Every row comes from one small tree of marks. The marks that hang from a mark follow it in brackets, in alphabetical order. Every link used is in the known rows. Which tree was each row made from?
Known rows:
D(T): [ -2.1   2.2  -4.3   3.6  13.2   0.1   1.5  -9.7  -9.3   6.2  -1.2   0.4
   6.9  -1.1  -4.4   2.2   1.9  -5.3   2.1   5.6   1.2  -2.2  -2.2  24.6
 -14.3  -2.7  -9.9  -8.2]
R(M): [ 1.6  4.9 -5.8  5.7  7.2  0.2 -8.0 -2.4 -1.3 -6.6 -2.0  2.3 -0.8  3.4
 -4.7 11.2 -4.0  4.3  3.5 -1.4  4.4 -8.1 -4.8  8.9  9.3 -5.3  6.2 -9.1]
D(T(G Q(R(M)))): [ -2.7   9.3  -1.0  -2.8  20.1   3.1 -15.1   7.2 -10.0  -5.8 -18.8  18.5
  22.9  32.8  -6.1  13.9  -1.5 -22.2   7.8 -22.1  -2.9  -7.6  -8.1  17.5
  19.8 -19.6 -11.3 -24.1]
D(T(G(R(L M)) Q)): [  6.3   8.8  -4.0 -15.3  16.9  -6.3  -5.4   0.6   9.7  -2.7 -25.5   9.4
  19.2  28.4  -0.5   8.8  -1.3 -17.4   4.1 -23.5  15.5 -11.0  -8.4  -9.2
   3.1 -12.9   0.6 -13.1]
G(R(L(V(M)))): [ 16.4  -1.4  -4.5   3.4   3.9 -13.4  -0.8   8.9  19.1 -29.3 -17.8   8.4
  19.3   9.1  -1.2  -6.5  11.8  13.5   3.9  -2.9   2.6 -19.8   2.9  -9.0
  14.4   9.0  21.9   3.0]
R(G L(V) M): [  4.6  15.0 -22.4  -6.1  14.8 -16.4  -0.9   2.8   9.3 -13.0 -21.4  11.3
  12.5  12.6   7.0  15.1 -11.9   6.9   0.8  -5.7  10.2 -12.0  -9.6   1.3
  48.5 -12.8  21.2 -11.4]
D(T(G(R(L(V) M)) Q)): [ 13.3  11.4 -16.1 -17.3  27.3 -14.6  -2.2   5.7  19.1  -8.9 -35.9   8.6
  29.3  26.7   1.7  16.6   3.2 -10.6  -0.7 -26.2   6.5 -16.9 -12.8  -3.5
  12.8 -15.0   1.4  -5.9]
T(D G(R(M))): [  4.7   8.4   8.3  -4.3  10.7   4.3 -10.1  12.8   8.2 -15.9 -15.2  11.7
   1.8  17.7 -12.2  17.1   3.8  -9.1  11.6 -25.7  10.4 -13.5 -16.6  -8.2
  11.6  -7.5  11.5  -1.3]
Q(R(L M)): [  5.5  -0.4  -7.8  -2.8   2.4   1.2  -9.3   1.3   1.6 -20.1 -10.6  12.5
  11.0  10.3   7.2   6.7  -5.7   0.6  10.1   6.2   8.3   4.3  -3.1   6.3
  38.3  -9.8  19.0 -19.7]
T(D): [  4.8  -0.6  -3.2  -0.7   6.8   1.8  -0.7   7.5  -7.5   1.1  -3.4   4.9
   7.6   8.1  -4.1   4.3   2.2  -8.2   9.9 -14.8  -1.4  -2.7  -4.5  -5.8
  -3.3  -8.5  -3.0   5.3]
Q(T(D G(R(L M)))): [  9.6   6.4  -1.4 -15.8  18.0   3.5  -5.9  13.9   8.3 -21.9 -17.7  19.3
  16.3  18.2  -0.9  10.0   1.2 -29.3  21.1 -25.0  17.7  -6.5 -17.5   6.5
   7.5 -16.1  14.8 -15.3]
R(G M): [ -8.2  13.6  -4.4   9.2   6.8   0.5  -9.1  -1.0  -8.1  -7.9  -5.7  10.0
  -1.2  10.9  -7.8  13.9 -12.6   2.8   4.4  -2.5   8.6 -14.2  -8.1   7.8
  34.3  -8.7  12.6 -14.9]
D(T(G(R(L)) Q)): [  6.8   3.8   3.4 -19.7   9.6  -5.7   2.3   4.8  10.9   3.7 -23.2   7.3
  21.3  24.5   3.6  -3.1   3.6 -20.2   0.6 -22.6   9.1  -2.6  -2.9 -16.9
  -5.8  -7.9  -4.5  -4.9]
T(G): [ -8.2   6.8   6.9 -15.6   0.5  -4.5   4.1   8.0   8.9  -1.3  -6.3   6.3
  -1.8   5.4   0.5   1.3  -0.7  -7.1  -2.5 -12.2   6.7   5.0  -1.4  -4.6
   1.3  -5.7  -4.5  -7.7]
R(G L): [ -4.2   8.3  -5.2 -10.8  -1.0  -6.3   5.0   0.9   1.1  -0.7  -9.1   9.1
   7.0  10.0   8.6  -5.2 -10.6  -1.8   1.7  -0.1  13.9   0.8  -0.2 -13.3
  28.4  -6.5  13.6  -9.1]
Q(T(D G(R(L(V) M)))): [ 16.1   8.8 -13.7 -18.3  27.8  -6.7  -5.0  19.5  18.6 -27.0 -27.4  17.1
  24.4  19.0   0.9  18.5   5.1 -22.4  16.8 -28.4   9.1 -12.4 -21.8  12.6
  17.6 -19.0  17.0  -7.1]
K(T(G(R(L(V) M)))): [ 19.7  10.4 -18.2 -19.0  20.4 -13.6  15.3  -3.6  25.6 -21.6 -11.6   9.3
  13.3   0.0   1.0  12.4  -1.2  -6.8   3.2  -5.7  12.8 -12.7 -23.2  -3.6
  32.5  -8.3  16.1  -9.7]
J(R(L M)): [ 11.5   0.6   1.5   6.2   7.9 -10.3  -0.9   5.2  -4.1 -10.0  -7.2   8.7
   2.0  14.2   8.5   6.5  -3.7  -1.4   9.9   2.2  12.7   9.1 -11.6 -13.6
   7.4  -4.3   5.1 -23.8]
J(R(G)): [  0.2   6.3  16.2  20.6   3.4  -4.4  -0.4  10.3 -20.1  -4.0  -0.4   8.5
  -2.2  12.7  -0.8   3.4  -1.2  -5.0   6.6   0.0   2.3   0.6 -12.1 -13.4
  19.8   4.2  -2.4 -17.6]
G(R): [  7.7  -2.8  11.0   7.0  -3.0   7.7  -4.9  -0.2   5.1 -10.0  -3.5  -5.3
  -3.3  -2.6  -4.8  -0.5   7.0   3.2   0.4   2.6  -0.5  -8.5  -5.4  -6.3
   5.1  11.7  13.1   8.5]
G(R(L)): [ 12.0  -3.8   3.3  -6.7  -5.0  -1.1   1.9  -1.7  12.8 -10.6 -10.1  -2.1
   2.3   0.7   6.9  -6.5   3.0   0.5   2.9   4.3   9.5  -0.2  -2.8 -17.7
   7.8   6.5  20.0   4.1]

Write each row's tree:
[ 13.4   4.4  -3.2  -8.9  21.9 -11.9  -1.7  26.1  15.9 -33.4 -22.3  23.8
  32.0  23.3  -4.2  -1.3  15.7 -20.4  19.6 -31.5   5.7 -19.2  -7.2   6.8
   1.5  -8.9  10.3  -6.5]
Q(T(D G(R(L(V(M))))))
[ 11.4  12.4  -8.9  11.0  16.4 -19.4   0.1  11.5  -2.9 -17.6 -19.5  14.4
   9.9  19.7   7.5  17.3  -7.2   3.9   5.6  -2.5   8.7  -5.0 -19.7  -9.6
  43.0  -7.6  11.8 -22.9]
J(R(G L(V) M))
[ 14.1   9.3 -24.4  -2.8  21.6  -5.4 -18.3  22.0  -7.4 -17.3 -32.1  25.9
  41.8  42.9   4.6  20.5  -5.9 -14.0  13.6 -34.0  -3.7 -18.1 -14.3 -13.2
  66.1 -27.9  13.9  -6.3]
T(D Q(R(G L(V) M)))
[  7.2   3.3   7.5  -7.0   6.0   2.5  13.1  -1.7   8.6  -9.3   8.3   5.8
  -1.2  -3.8  -7.3   2.1   3.3 -16.8   3.1  -3.1   5.9  -8.4 -16.7  -7.2
   8.8   4.7   2.5  -3.0]
K(T(G(R)))
[  5.5   3.9 -11.3  -9.9  19.9 -18.1  -4.5  17.2   5.7 -18.5 -29.1  27.9
  46.3  38.9   0.4  -2.1   8.8 -14.9   5.5 -25.9  -4.4 -12.1   5.9   6.4
  19.9 -16.5  -8.5 -18.3]
D(T(G Q(R(L(V(M))))))
[ 14.4   2.9 -18.9 -19.3  22.1   0.4   0.8  13.0  -5.0 -10.8  -7.5  29.9
  35.1  35.1   3.4   9.0  -5.5 -36.5  19.7 -35.4   5.1  -3.5 -17.9 -17.0
  37.1 -32.4  -6.0 -19.9]
K(T(D G Q(R(L M))))
[  4.1   9.5   3.8  12.4   7.9 -10.7  -1.1   6.2 -14.0 -11.8  -8.4  15.0
   2.1  21.2   4.1   7.9  -9.7  -2.5   9.1   1.0  15.8   2.2 -14.6 -15.4
  31.9  -5.8  12.0 -30.4]
J(R(G L M))
[  5.0   3.7  -6.1   9.7   9.7   8.1  -5.5   2.6 -24.1  -4.8   5.4  16.4
  23.8  18.1  -2.0   0.7  -5.5 -23.0   7.2 -10.3 -12.6 -14.3 -12.3  -4.9
  48.3 -10.4  -4.8 -10.2]
K(T(Q(R(G))))
[  2.9   0.9  -5.0  -2.0  12.5  10.0  -9.2  17.7 -19.0 -17.5 -10.7  25.6
  26.3  21.3   5.6  -0.5  -2.0 -31.0  23.9  -9.7   3.2   0.4 -11.4  17.0
  40.5 -17.5  12.7 -19.1]
Q(R(G L) T(D))
[  2.9   8.3  -4.4  13.0  14.8  10.0 -26.9  18.7 -23.8 -12.4 -15.7  23.9
  25.7  40.2  -6.7  17.6  -5.1 -17.5  17.8 -32.8  -6.5 -20.5 -12.9  -7.4
  51.4 -21.8   5.0  -8.5]
T(D Q(R(G M)))
[  4.5   3.8  -5.5 -16.7  19.4   5.4 -10.3  18.3  -2.6 -23.9 -15.8  30.1
  23.5  23.7   4.6   9.6  -2.2 -33.5  24.3 -21.7  10.8   4.9 -13.9  20.2
  28.5 -28.5   8.9 -30.5]
Q(R(L M) T(D G))
[  9.3   5.3 -13.9  -8.7   5.8  -6.2 -11.4  15.7  -0.6 -12.9 -28.0  15.4
  35.8  31.0  14.2   5.1  -4.6  -8.1   1.0 -17.6  -7.8  -7.8  -3.8 -17.4
  59.4 -13.1  10.4  -1.1]
T(Q(R(G L(V))))
[  7.2  -2.4  -1.2 -26.1   4.2   0.0  -4.9  26.8  -0.3  -5.6 -22.5  23.2
  31.4  40.2   8.6  -0.8   2.0 -29.8  13.3 -40.7   1.6   7.6  -2.6 -32.6
  24.9 -24.2  -4.8  -6.6]
T(D G Q(R(L)))
[  0.1   6.2   2.1  -3.5  21.8  10.8 -17.3  19.9 -10.6 -24.0  -9.5  27.2
  16.9  22.2  -5.4  16.7   2.2 -31.7  23.4 -23.5   1.4  -3.2 -17.3  31.8
  23.1 -22.1   1.2 -24.2]
Q(R(M) T(D G))
[ 12.3   6.0  -3.1 -20.5  11.3  -2.8  -8.9  17.3  13.0  -9.7 -26.4  15.0
  22.4  38.0   1.3   9.9  -0.3 -20.1  12.3 -44.0  12.0 -11.7 -11.1 -39.2
  14.1 -19.1   7.8   1.1]
T(D G(R(L M)) Q)
[ 18.4  -1.6  -6.5   0.5   8.9 -19.5   9.3  13.6   4.5 -10.4 -13.5   3.3
  12.4  10.9  14.8   3.9   3.8   0.2   1.1   0.0   1.8  10.8 -10.1 -17.4
   7.7  -1.0  -0.4  -7.8]
J(R(L(V)))
[ 19.0   4.1 -14.1  -5.3  11.4  -8.6  -4.6   0.5  21.3 -23.2 -23.6  -1.2
   9.8   3.7   3.4  13.5   2.1  11.5   1.8  -0.7   6.1 -14.3 -11.3  -2.6
  28.0  -0.3  26.8   1.9]
G(R(L(V) M))
[  7.4   3.3 -13.3   8.9  22.8  -3.5 -12.6  25.8 -13.5 -35.3 -18.0  35.2
  42.8  30.0  -2.0  -0.7   4.7 -19.4  25.5 -17.5  -4.6 -21.0  -5.1  26.5
  45.2 -15.5  15.5 -19.4]
Q(R(G L(V(M))) T(D))
[  3.2   3.9   8.4   5.7   0.2 -10.8   5.3  10.0 -11.2  -5.3  -5.7  13.0
   2.6  17.1   8.9  -2.5  -5.4  -6.4   7.0   4.2  12.1   9.6  -9.6 -24.1
  22.4  -0.7   5.2 -20.7]
J(R(G L))
[  7.8   2.9  11.9 -11.7   5.9   5.1  -8.8  22.7   5.0  -2.4 -17.9   9.6
  17.1  31.1  -5.5   6.4  10.3 -22.9   6.3 -45.6  -1.6 -11.1  -9.8 -35.6
  -0.6  -8.6  -4.6  14.2]
T(D G(R) Q)
[ -4.2  12.2  -9.7  -4.5   4.1  -7.5  -2.0  -2.7   0.6  -7.3 -10.6  12.6
   4.8  13.5   3.0   5.6 -15.1   0.5   5.4  -0.4  17.3  -6.2  -5.1  -3.7
  38.2 -12.8  18.5 -19.1]
R(G L M)
[  0.8  11.1   9.9  27.1   9.7  -5.2  -8.3   7.1 -20.3 -11.1  -3.7  12.0
  -4.3  16.3  -4.0  14.2  -6.3  -0.7   7.8  -1.0   7.9  -6.2 -18.1  -3.3
  29.2  -0.6   3.9 -25.3]
J(R(G M))
[  7.6   5.1 -12.3 -17.3  21.0  -2.7  10.0  11.5  -7.0   9.1   3.7  16.4
  23.5  22.6  -4.0   4.8   0.0 -37.1  10.3 -40.5  -3.4  -7.7 -14.5 -23.2
  -0.2 -24.0 -24.7  -0.2]
K(T(D G Q))
[ 16.1   3.5  -5.8 -14.6  13.7 -16.1  -5.1  30.0  19.3 -21.3 -31.4  21.3
  38.7  40.5  -2.3  -0.9  12.8 -12.3  10.3 -51.5   0.8 -24.1  -2.6 -38.8
   9.1 -11.6   5.0   9.1]
T(D G(R(L(V(M)))) Q)
[  4.9   7.1   3.7 -14.9  10.0   0.9  -4.8   5.6  16.3 -22.9 -15.5  12.7
   6.5   9.3   2.5   4.9  -1.5 -20.3  10.6 -10.0  17.8  -3.8 -12.7  11.2
  10.4  -7.7  16.7 -20.4]
Q(T(G(R(L M))))
[  4.8   4.8  -6.4 -15.9  12.2  -4.5  10.5   4.4   1.3   8.3   6.6  11.5
  17.6  14.8   0.8   0.4  -2.4 -26.8   0.1 -25.0  -2.9  -4.7  -8.3 -17.8
   1.0 -15.0 -23.3  -5.6]
K(T(G Q))
[ 11.2   5.2 -11.4  -4.9  25.1   5.6  -6.7  13.1 -13.4  -8.6  -1.2  26.9
  28.5  30.0  -6.7  16.2  -1.9 -35.4  18.6 -36.2  -5.1 -12.2 -20.3  -5.8
  33.2 -28.4 -12.9 -16.0]
K(T(D G Q(R(M))))
[  6.3   4.0  -8.6 -21.8  12.0  -0.6 -12.6  23.4   2.1 -12.3 -24.5  25.2
  32.5  42.9   6.2  10.2  -3.4 -25.1  15.6 -41.3   6.0   0.5  -7.4 -23.8
  33.1 -29.8   1.8 -14.6]
T(D G Q(R(L M)))
[ 17.5   0.2  -7.4  -9.6   3.9  -9.7   4.0   3.4  22.1 -16.3 -21.5  -3.1
  11.8   0.6   9.0   0.6   6.3   7.4  -1.1  -0.1   2.0  -6.5  -7.0 -12.9
  18.0   5.0  21.3  11.6]
G(R(L(V)))
